Each row was made from one path, in order. Every step used is in the known rows, and no mark comes twice. Write each row's path.
Known rows:
zunul > nobez > kopu: [ 21.1  -6.1   2.8   1.2  21.8   6.8  -2.9   9.0  -1.4  10.6 -36.2 -16.9
   0.2  11.6  -0.2 -51.0 -10.9 -15.2 -32.4  -3.0 -29.6  15.4  11.6]
benit > kopu > defe > tivid: [ 33.2  14.5 -30.8 -23.8 -20.9  -0.8   1.1 -10.3  25.9  -7.0  21.6 -11.1
 -33.0  23.3 -18.9 -19.3   2.0  -0.3 -10.0  -1.4 -17.9  47.6 -17.3]
zunul > sike: [ -1.6  -5.2   9.9  -1.4   3.2 -21.0 -21.5  10.5   4.4  -3.6 -37.5 -13.4
  -3.1  15.9 -15.5  10.8  15.1  -2.0  13.0   5.0  -3.2  25.9   2.3]
sike > tivid: [ 25.4   6.5  -6.6   7.4  14.5 -11.8 -12.3 -19.4  12.6  -8.4   0.5 -14.6
   1.4  18.9 -23.4  -9.7  -3.5   8.6  -7.6  -0.9   0.9  13.5  -9.3]
nobez > kopu: [ 13.0  -9.6   4.5  -8.4  20.8   7.6   8.5   5.2 -15.0  -0.7  -0.4  12.7
  -6.8   4.1  12.9 -28.9   6.0   1.4 -18.1  15.3 -10.2  15.1  -7.7]
sike > zunul > nobez: [  4.3 -10.3   3.1  27.0 -14.9 -18.9  -4.3 -21.6   4.4  -1.1 -42.3 -36.6
  38.9  21.4 -29.7 -39.8 -24.0 -13.3 -19.0 -15.8 -11.7   8.6  38.0]
benit > kopu: [ 13.8  14.4   8.4 -13.0   4.3  -3.4   4.5   8.5   7.7 -10.2   7.1   1.0
  -7.2   5.1   0.7   3.6   1.9  -9.2  -4.8   3.7  -5.4  16.7   2.0]
benit > kopu > sike > tivid: [ 49.5  12.2   0.1 -21.0   7.0 -15.9 -18.3 -13.6  28.1 -26.1   4.8  -9.7
 -18.1  26.8  -9.8 -23.2  -2.4  -3.0 -10.6  26.2  -1.6  40.2  -0.2]
kopu > defe: [  0.6   1.0 -16.1  -6.5 -21.1  -0.4  -5.4   6.0   5.3  -6.4   4.1  -2.6
 -11.8   0.6  -2.5  -8.0  13.8  -8.3   2.9   5.9   6.0  14.2   4.2]
benit > kopu > defe > tivid > sike > zunul: [ 13.1  12.9 -25.1 -14.6 -47.5 -44.5  -4.8 -40.6   1.0 -35.6   1.2 -21.2
  -0.4  57.7 -39.7  -5.7  12.7   9.7   1.8  -1.1  -2.5  83.2 -17.3]
benit > kopu > defe > tivid > sike: [ 18.1  27.6 -29.3 -29.9 -32.2 -25.3 -10.6 -14.0  10.3 -22.5   7.2 -13.1
 -30.5  43.6 -22.3  10.5  17.6   5.3   5.6  -4.0  -9.2  72.6 -36.1]
nobez > kopu > zunul > sike: [  2.7 -10.8  14.3  -4.8 -12.7 -35.5  -7.3  -4.6 -21.5 -19.4 -33.0  -2.3
 -16.1  11.9 -13.4 -28.2  30.6  -6.1 -12.8  36.1 -16.8  53.4   2.1]
defe > tivid > sike > zunul > nobez > kopu > benit: [ 25.4 -20.3 -16.8  -9.7 -14.3 -35.4 -22.6 -35.4   3.4  -8.0 -46.3 -33.2
   6.8  52.8 -37.1 -60.8 -10.4  15.0 -26.1   7.1 -33.3  62.6  -9.9]
benit > kopu > sike > zunul: [ 19.6  -6.4  12.8 -13.2 -23.8 -22.1   0.8 -20.2   8.6 -28.7  -3.2  -4.3
  11.6  21.7  -4.0 -33.7  -2.3  -7.5  -6.8  29.1   4.6  35.5  27.4]
zunul > sike > tivid > defe > kopu > benit: [ 19.0  -4.4  -4.7 -22.8   3.7 -28.0 -27.5 -20.0  19.6 -16.8 -64.2  -0.1
 -14.5  52.7 -30.7   9.9 -18.2   2.9  11.6   5.6 -15.6  50.9 -22.0]
nobez > kopu > zunul > sike > tivid > defe: [ 10.1   3.4  16.0  -2.2  -2.9 -45.2 -13.2 -45.8  -9.9 -31.3 -65.8  -4.5
 -14.3  56.0 -31.7 -21.2  -6.2  -3.2 -24.9  20.8 -19.1  67.0 -28.1]
zunul > sike > tivid: [ 23.9   0.0   2.8   6.7  17.7 -33.4 -31.9 -10.6  15.0 -12.4 -35.3 -26.5
  -3.3  32.9 -39.0   1.3  10.6   5.8   4.4   3.5  -2.2  38.0  -5.4]
sike > zunul > nobez > kopu > defe > tivid: [ 35.0 -18.9 -33.4   7.7 -21.4  -9.1   2.0 -32.1   5.4  -0.2 -27.8 -36.1
   6.2  42.0 -36.1 -89.3 -15.0  -0.9 -43.9  -4.7 -33.5  55.9   9.5]
sike > zunul: [ -3.5 -14.0   3.0  16.4 -16.6 -18.4   6.2 -24.8  -8.5 -12.6  -6.8  -8.0
  29.7  14.1 -16.8 -17.6  -4.4   2.7  -3.9   2.1   7.0   9.3  17.6]
tivid > defe > kopu: [-11.6   9.4  -3.7 -10.3 -11.3   8.5  23.7 -17.1 -13.1  -1.5 -30.1  22.4
  -2.4  27.1   8.2  19.3 -29.1  -6.3   4.7 -17.3 -13.7  18.6 -18.5]
nobez > kopu > sike: [ 21.0 -15.0   3.8 -25.1   8.5   6.5  -0.6   2.1  -6.8  -6.3  -5.4  12.6
 -18.1   6.7  24.1 -44.1   8.7   0.4 -12.7  39.3  -9.2  25.9  -2.6]
tivid > sike > zunul > nobez > kopu: [  2.0  -6.0   9.0  12.8  -3.8 -37.6 -10.9 -19.9 -27.0 -14.6 -58.4 -27.8
  29.6  47.3 -21.3 -38.8  -0.4  -5.9 -21.4  -2.4 -14.0  49.1  11.9]
nobez > kopu > sike > tivid: [ 47.0 -10.0  -4.4 -16.6  22.8  -7.1 -14.2 -15.9   4.0 -15.4  -4.2  -0.7
 -18.6  25.2   1.6 -54.2   5.2   9.7 -23.3  35.8  -6.5  39.3 -11.8]

Write each row's path:
[ 41.6  -2.6 -18.8 -14.1  -5.0  -6.5  -7.1 -15.1   7.0 -13.4  -0.5  -1.3
 -15.0  21.5  -6.6 -26.2   0.5   7.7   4.2  18.9  -8.0  42.1  -0.5]
defe > kopu > sike > tivid
[ -9.4   3.1   5.5  20.5 -23.9 -40.9 -19.4 -24.4 -11.8 -16.4 -57.2 -39.8
  38.5  44.1 -34.0 -10.1  -8.1  -6.8  -2.4 -17.6  -6.0  34.8  19.4]
tivid > sike > zunul > nobez
[ 28.3  -6.7   5.6   3.5   3.1 -46.6 -18.6 -23.6  -9.2 -30.1 -33.6 -16.3
 -14.6  30.8 -36.1 -38.7  26.0   3.0 -20.1  34.5 -14.9  66.7  -6.7]
nobez > kopu > zunul > sike > tivid
[ 23.4 -33.8   2.5  -0.2   3.6 -14.2 -13.6 -10.2   7.0  -5.2 -42.8 -20.2
  20.0  17.1 -16.5 -79.0 -13.3  -9.5 -34.0  19.3 -22.1  20.0  32.9]
sike > zunul > nobez > kopu > benit
[ 24.1   8.2 -34.6 -14.2 -13.8 -13.3 -20.5 -12.2  -1.6  -0.3 -35.5 -32.5
 -24.8  49.0 -25.0 -40.7   3.7   1.9 -21.2  -8.3 -34.5  73.3 -27.0]
zunul > nobez > kopu > defe > tivid > sike
[ 23.5   7.5   7.7 -29.7  -7.8  -3.9  -5.6   5.7  16.5 -16.5   3.2   3.9
 -20.5   9.0  12.9 -13.8   2.1 -10.3  -1.4  27.2  -3.9  27.7   9.0]
benit > kopu > sike
[ -1.1  -0.1 -34.6  -0.1 -53.1 -38.7  -8.1 -45.9  -7.3 -22.7  -6.4 -24.4
   5.9  54.1 -39.7  -8.6  10.7  17.5   8.2  -4.8   3.1  65.2 -20.9]
kopu > defe > tivid > sike > zunul
[ 30.0 -12.3   2.5 -12.4  10.6   6.2 -13.7   8.1   7.4   5.1 -40.4 -14.7
 -11.8  13.4  11.3 -66.8 -10.2 -16.4 -29.8  20.8 -29.2  27.8  17.9]
zunul > nobez > kopu > sike
[  7.1  10.0  10.3   1.4  12.7 -29.9 -27.9 -31.0  13.7 -15.3 -68.9 -14.2
   0.0  59.8 -35.8  17.4 -19.1  -0.8  -0.2 -11.3  -4.5  36.9 -28.0]
zunul > sike > tivid > defe
[  8.8  15.9   0.8   2.1   9.0  -9.7  -6.3 -42.4   8.8 -11.4 -31.3  -1.9
   2.3  43.4 -18.9   8.0 -35.9   2.6 -12.1 -16.3  -1.8  11.6 -31.0]
sike > tivid > defe
[ -5.9  -9.7  -0.4 -11.6 -40.0 -10.5  19.6 -41.6 -14.1 -18.5 -42.1  15.6
  18.4  42.9   4.8 -16.2 -33.2  -2.7   4.2   7.5  -5.9  38.0   5.8]
tivid > defe > kopu > sike > zunul
[ 20.4  16.0 -26.0  -3.3 -45.6 -43.1 -17.2 -35.5  14.4 -24.1 -35.8 -50.8
   5.5  64.9 -51.6 -27.1  -6.3  -6.2 -13.5 -18.2 -20.9  83.2   0.9]
benit > kopu > defe > tivid > sike > zunul > nobez
[ 17.7 -20.8   0.5 -27.1  17.5   3.0  -6.8  11.5   1.5  -3.0   0.0  17.8
 -18.2  -4.4  14.5 -38.5   9.7   1.6 -17.9  35.3  -9.6  11.3  -4.8]
nobez > kopu > benit
[ 30.8  15.9  11.3   0.1 -14.5 -57.8 -24.2 -21.5  13.6 -39.9 -26.2 -27.8
 -14.7  31.0 -48.9  -9.0  19.5  -6.1  -8.8  23.7  -9.2  67.6   4.2]
benit > kopu > zunul > sike > tivid
[ -1.8  13.1  10.7   8.6 -23.8 -52.6 -20.7 -50.5   4.1 -29.7 -64.4 -17.5
  -5.8  51.5 -43.9   6.9 -14.4  -3.6  -4.9   4.8  -9.2  51.5 -20.3]
kopu > zunul > sike > tivid > defe
[ -6.1  -2.5  -7.0 -28.4 -14.4   6.7   5.8  -9.8   3.7  -1.8 -29.4  27.1
 -12.7  18.1  10.9   9.7 -28.5  -3.8   6.0   3.2 -14.2  13.1 -15.6]
tivid > defe > kopu > benit
[ 14.2  16.2 -11.2  -2.5   1.9  -3.2  11.1 -36.7  -1.5 -11.3 -28.4   8.3
  -1.5  44.2 -14.9   9.1 -32.6   2.7  -3.9 -20.1 -12.0  31.2 -28.1]
sike > tivid > defe > kopu
[ 21.0 -16.2  -9.0   6.0 -33.7 -14.4  -0.4 -15.1   1.6  -6.3 -43.3 -23.9
  21.8  22.9 -12.9 -55.3 -19.3 -12.9  -5.7   4.7 -21.6  37.8  45.9]
defe > kopu > sike > zunul > nobez
[  0.9   6.0   0.7  17.2 -33.9 -20.7  -7.7 -13.2   3.5  -4.6 -30.0 -31.2
   1.3   0.1 -24.6 -32.3 -10.7 -19.1 -21.2  -0.1 -23.3  13.4  26.3]
kopu > zunul > nobez
[ 12.7  10.7  -1.7  -4.4   6.2 -24.8 -11.0 -26.4   2.3 -14.7 -65.4  -4.6
  -3.7  61.6 -29.4  18.7 -19.8   0.7   8.7 -13.7 -15.4  55.3 -25.6]
zunul > sike > tivid > defe > kopu
[ 11.2 -20.7  -9.5  -4.1 -34.6 -13.3  12.3 -21.4 -12.2 -16.9  -8.4   3.1
  16.8  16.0   0.7 -35.2  -1.7   3.3   8.3  21.6   0.1  37.8  26.4]
defe > kopu > sike > zunul
[  5.8  12.1  18.9  -8.2 -27.9 -46.7 -11.1  -1.6   3.2 -31.6 -27.1 -12.6
 -14.3  12.4 -24.7   1.4  23.3 -16.5  -1.1  23.7 -11.8  54.6  13.6]
benit > kopu > zunul > sike
[  8.1   1.4 -35.0  11.2 -51.9 -40.1 -20.4 -41.9   5.3 -12.2 -41.7 -52.0
  14.0  59.2 -54.6 -30.6  -6.2   2.6  -6.8 -22.4 -17.2  67.2  -0.7]
kopu > defe > tivid > sike > zunul > nobez
[ 14.3  -6.4 -13.8 -20.4 -20.2   5.4   6.9   5.0  -4.0  -5.0  -0.9  11.4
 -14.3   3.0  16.3 -16.9   3.6  -1.3  12.9  21.1  -9.0  28.8   9.0]
defe > kopu > sike
[ 20.1   1.1 -14.7 -20.7  -0.6  -5.4  -5.9 -30.8  16.6 -11.5 -26.6  12.3
 -11.1  35.4 -13.3  -0.9 -30.6   5.4  -1.0   1.0 -12.7  25.2 -24.4]
sike > tivid > defe > kopu > benit
[-19.9  -0.5   6.0  10.2 -26.7 -42.2  -6.4 -28.8 -24.5 -25.9 -23.6 -13.1
  30.6  35.7 -19.0  12.8  10.9   8.4  11.8   0.1  16.5  32.6  -0.4]
tivid > sike > zunul
[ 19.3  -0.5 -39.0 -11.7 -26.3   2.5  -0.9 -17.3  17.6   2.7  15.1 -13.1
 -24.6  18.2 -19.9 -20.6   1.6   9.8  -3.6  -3.5 -13.6  32.8 -21.6]
kopu > defe > tivid
